Each row was made from one walk, in order. Every step used is in the known rows, and no mark comes twice. Write each row's walk.
In the rows, 128 means zero.
Known rows
dunuro/bosamu/gitom/guko: [148 128 126 143 150 107 139 163 167 117  58 104 166 132 131 137 125  81
 160 106  91 164 154  91 147 174 126]
guko/gosafep/bosamu: [101 105 112 124 132 121 152 155 130  99  70 179 144 122 127 138 141  99
 107 143 141 126 137  89 141 116 116]
mezan/bosamu/dunuro/guko: [156 126 136 102 165 115  88 178 168  98  32 135 171 110  92 111 203  47
 115 103 108 141 155 118 167 146 137]
mezan/bosamu: [146 162 129 113 169 121 124 144 143 120  46 120 146 126 116 110 135  66
 102  99 126 140 132 103 141 123 103]
gosafep/bosamu/mezan/vubok: [115 149 106 165 187 104 163 110 132 114  66 156 171 134 124 123 120 122
 120 114 155 133 104  77 158 178  85]
gosafep/bosamu/dunuro: [145 100 130 100 162 125 114 163 120 108  48 133 170 155 107 148 147  79
 120 109 112 118 135 130 168 161 109]
mezan/bosamu/dunuro/guko/gosafep: [131 109 127 109 146 113 101 181 173  75  56 188 162  80 103 117 215  49
 101 121 109 144 159 110 166 125 151]
gitom/guko: [126 130 138 118 151 126 132 135 145 129 101 110 147 109 121 131 149 100
 136 146 116 140 151  96 107 130 149]
gosafep/bosamu/dunuro/guko: [140  88 136 111 153 115 106 183 148 104  36 148 172 132  99 135 194  74
 134 123 116 116 154 115 164 161 135]
turikis/sino: [125 129 145 122 144 136 112 109 123 117 101 119 136 104 123 121 142 133
 116 163 148 137 134 100 131 150 124]
mezan/bosamu/gitom/guko/dunuro: [156 156 123 137 159 110 127 163 152 109  61 141 181  94 139 124 153  56
 106 106  74 180 172  92 169 142 157]
sino/bosamu/mezan: [125 191 102 142 180 127 143 135 164 121  67 136 152 118 142 106 136  89
  98 106 168 149 126  87 150 197 124]
sori/gosafep/bosamu/dunuro: [136  81 131 104 135 122 119 192 125  63  68 183 167 135 102 132 150  82
 117 114 103 120 150 118 177 139 114]
sino/guko/gosafep: [ 89 102 119  96 133 140 135 159 155  89 121 164 131 105 122  97 159 101
 124 156 109 146 170 103 118  94 128]
vubok/mezan/bosamu/sino: [178 219 134 136 165 107 117 122 137 142  70 131 149 111 104 118 131  85
  81 118  87 152 125  97 131 169 104]
turikis/sino/bosamu/dunuro: [140 134 140 102 163 147  85 141 130  91  68 125 157  95 137 143 160  95
  97 118 133 138 133 116 171 216 138]
mezan/vubok: [115 146 129 135 177 132 137 112 122 110 122 125 141 137 124 108 124 107
 131 122 124 137 110 100 133 138 110]
dunuro/guko/sino: [ 94 137 150 149 116 132 103 135 164 110  90 153 152 131 112 101 178  78
 134 184 148 149 123  79 139 137 159]
dunuro/bosamu/sino: [163 140 141 137 150 129 117 134 150 109  41 130 142 126 118 142 126 109
 141 107 113 150 113 107 165 180 115]
guko/dunuro/bosamu: [126 106 124 123 160 139 108 163 158 105  19 168 165 111 136 130 155  64
 127 121 137 156 137 109 174 132 135]
mezan/bosamu/gitom/guko/sino: [137 176 133 152 128 105 137 137 145 111  78 117 180 132 128 128 138  53
 119 133  83 174 132  66 158 163 138]
vubok/mezan/bosamu/gitom/guko/sino/turikis: [139 223 125 193 128 110 132 150 139 176  93 108 187 118 120 127 127  60
 118 163  55 164 130  64 124 157 117]
sino/bosamu/dunuro/guko: [133 133 134 110 161 134  91 183 170  91  55 142 160 107 122 116 199  56
 121 105 122 136 153 110 163 193 160]
turikis/sino/guko/dunuro/bosamu/mezan/vubok: [ 97 101 122 149 177 122 115 112 172  79  35 184 188  52 146 114 175 130
 130 142 140 183 141  77 192 183 108]
vubok/mezan/bosamu/gitom/guko/dunuro: [160 193 115 144 167  91 126 158 154 134  75 149 190  87 133 116 153  43
  88 121  59 179 182  90 141 155 147]
dunuro/guko: [120 132 140 131 146 124 111 153 163 118  90 134 139 119 105  95 178  92
 133 151 146 133 154  97 122 126 147]
gosafep/bosamu/gitom/guko/sino: [122 140 133 161 113 106 149 141 131 114  78 127 185 156 136 153 120  84
 139 152  97 154 133  66 157 179 136]
gitom/guko/dunuro: [121 119 132 121 152 139 115 145 149 116  88 149 163  81 139 130 170  86
 121 153 113 159 163 102 140 123 180]
sino/guko/gosafep/bosamu: [ 90  87 117 100 129 125 152 175 146  92  66 173 149 113 125 122 157 101
 123 146 112 130 167  86 129 104 104]
gitom/bosamu: [137 144 127 115 171 113 141 136 137 128  54 121 143 134 133  91 130  73
 113 110 133 125 127  99 117 152 105]
turikis/sino/guko/gitom/bosamu: [116 129 153 104 131 111 120 141 129 111  80  95 146  75 152  73 140 118
 122 125 133 139 153  78 126 163 122]

Which walk is each row?
[121 182 123 146 163 124 124 115 158 113  68 138 155  82 146 118 145 126
  90 135 187 157 126  74 156 217 124] => turikis/sino/bosamu/mezan
[120  89 117 113 145 104 118 173 168  79  60 184 155  83 119  98 214  64
 112 131 113 129 154 112 143 156 153] => gitom/bosamu/dunuro/guko/gosafep
[116 191 100 161 198 122 153 113 150 105  87 145 156 110 142 105 131 101
 110  94 162 152 102  73 159 208 110] => sino/bosamu/mezan/vubok
[113 167 112 158 194 115 148  95 142 115 117 141 151 119 123 102 125 124
 122 122 154 149 108  95 146 168 106] => bosamu/mezan/vubok
[163 170 127 133 158 100 144 156 152 117  75 100 164 122 124 123 132  69
 121 100  76 160 161  87 141 155 126] => mezan/bosamu/gitom/guko
[112 185 117 167 186 125 136  88 144  99  91 145 159  75 152 116 139 138
  97 123 175 159 103  60 163 232 112] => turikis/sino/bosamu/mezan/vubok
[159 137 131  93 181 125 101 158 135 106  45 123 162 128 104 125 160  48
 101  84  97 140 134 133 171 147 110] => mezan/bosamu/dunuro
[177 196 132 153 148 144 116 151 127 146  55 109 139 105 111 128 125 124
 122 113  85 141 103  98 152 149 103] => mezan/bosamu/sino/turikis
[147 186 113 138 157 127 135 164 141 106  95 111 144 156 151 105 110  75
 116  84 109 151 143  95 159 198 120] => sino/bosamu/gitom
[104  93 119 125 110 115 144 162 134  77  93 160 160 103 139 124 140 136
 122 155  99 150 177  79 153 156 101] => turikis/sino/guko/gosafep/bosamu/gitom
[146 108 134 107 166 105 107 169 165 107  42 138 163 113 113  94 201  59
 127 113 109 123 148 119 141 173 135] => gitom/bosamu/dunuro/guko
[179 188 139 123 160 120 118 130 135 114  56 126 140 116 112 123 131 103
 105  99  99 148 117 101 157 160 116] => mezan/bosamu/sino
[102 147 139 169 114 154 123 136 133 155 102 108 161 109 130 141 145 108
 152 195 109 145 107  76 118 129 150] => gitom/guko/sino/turikis
[112 146 130 126 147  92 135 123 145 118  79 110 158  63 152  63 141 129
 106 129 158 157 152  73 138 191 119] => turikis/sino/guko/gitom/bosamu/mezan
[144 197 127 122 180 107 128 137 145 150  59 127 154 121 107 102 137  46
  81 122 113 143 142  98 112 130  93] => vubok/mezan/bosamu
[159 148 136 104 155 117 131 137 142 111  61 123 139 108 128  91 142 111
 130 112  78 140 140 101 123 179 104] => gitom/bosamu/sino/guko
[154 122 128  96 181 112 119 150 127 112  54 119 156 131 123 110 153  60
 113  96 104 124 129 132 143 175 110] => gitom/bosamu/dunuro
[110 108 126  96 153 148 111 164 152  99  86 155 155 104 130  93 168  83
 125 145 103 155 174 117 148 104 140] => sino/guko/dunuro
[101 118  99 148 140  95 170 143 162 110  66 181 168  81 127 151 159 119
 109 162 152 148 148  68 131 147 139] => gitom/guko/gosafep/bosamu/mezan
[125 160 141 120 151 143 107 128 137 107  69 123 143  93 147 128 142 107
  96 129 159 142 130  79 144 193 131] => turikis/sino/bosamu
[146 142 142 105 145 139 114 138 141 103 114 121 137 118 112 107 140 131
 141 134  78 146 152 110 133 152 123] => bosamu/sino/guko
[119  71 121 107 138 113 135 173 137  88  71 171 176  93 126 178 178  87
 120 142  97 133 158 106 154 144 153] => gitom/guko/gosafep/bosamu/dunuro
[164 170 126 103 186 111 102 149 137 133  60 130 171 123  98 119 155  30
  79 106  85 136 144 131 141 156 102] => vubok/mezan/bosamu/dunuro
[133 101 147 119 130 110 100 196 134 101  61 127 173 120 114 120 175  80
 136 108 128 121 153 110 178 164 163] => gosafep/bosamu/dunuro/guko/gitom
[144 143 126  98 171 144 105 170 137  94  67 122 159 129 130 128 153  57
 107  90 114 136 133 124 167 193 136] => sino/bosamu/dunuro
[124 103 127 116 128 129 127 159 172  72  62 174 142  85 126 133 155 119
 141 135  89 163 147  96 152 150 116] => dunuro/bosamu/sino/guko/gosafep
[135 112 136  79 157 111 115 179 127 104  81  96 161 113 135  76 152  63
 130  81  87 133 154 126 152 167 128] => sino/guko/gitom/bosamu/dunuro
[139 106 143 112 153 128  90 166 158 100  85 135 155 121 100 111 198  77
 136 136 113 132 157 130 150 150 156] => bosamu/dunuro/guko
[127 149 124 191 105 128 148 166 121 148  79 110 184 148 139 158 118 107
 159 167  81 145 117  66 151 166 125] => gosafep/bosamu/gitom/guko/sino/turikis
[112 120 141 160 117 156  81 170 144 126  89 137 172 124 106 121 193  83
 155 183 104 134 111 114 161 147 160] => bosamu/dunuro/guko/sino/turikis
[121  81 116 104 141 123 129 173 124  82  70 178 162 125 117 155 160  85
 107 129 114 124 140 124 168 142 123] => guko/gosafep/bosamu/dunuro
[124 124 103 146 122 109 161 168 127  93  92 165 152 147 135 132 118  98
 118 126 110 139 148  91 157 145 109] => guko/gosafep/bosamu/gitom
[112 105 137 163 109 139  96 185 136 126  38 148 191 137 108 150 188  85
 148 172 110 119 110  96 177 159 137] => gosafep/bosamu/dunuro/guko/sino/turikis
[118 148 119 145 121 119 135 145 154  83 116 150 154  58 170 144 151 121
 103 148 111 172 163  60 143 202 166] => turikis/sino/bosamu/gitom/guko/gosafep
[135 116 122 142 114  94 158 189 139  76  98 158 168 128 124 128 124 104
 137 124  84 142 172  74 148 149 130] => sori/gosafep/bosamu/gitom/guko
[178 230 127 164 155 127 116 138 128 176  72 116 149 102 102 124 125 108
 104 130  74 140 112  98 125 157  93] => vubok/mezan/bosamu/sino/turikis
[140 128 137 105 141 147  99 148 141  92  96 163 151  89 127 105 164 121
 128 141  74 166 163 121 161 148 153] => bosamu/sino/guko/dunuro
[105  98 144  98 140 151  92 140 144  92  86 156 158  70 136 105 179 120
 116 171 118 161 172 110 152 128 144] => turikis/sino/guko/dunuro
[158 180 143 180 116 114 117 171 138 149  79 104 141  77 136  80 152 136
 151 120 106 129 113  79 139 179 158] => dunuro/guko/gitom/bosamu/sino/turikis
[126 171 104 159 206  93 167  94 140 121  73 141 157 116 136  83 128 104
 114 102 148 139 100  80 135 190  88] => gitom/bosamu/mezan/vubok
[139 109 140 111 110 122 132 178 139  60  77 186 150 109 107 116 140 133
 134 128  78 132 162  86 161 142 102] => sori/gosafep/bosamu/sino/guko
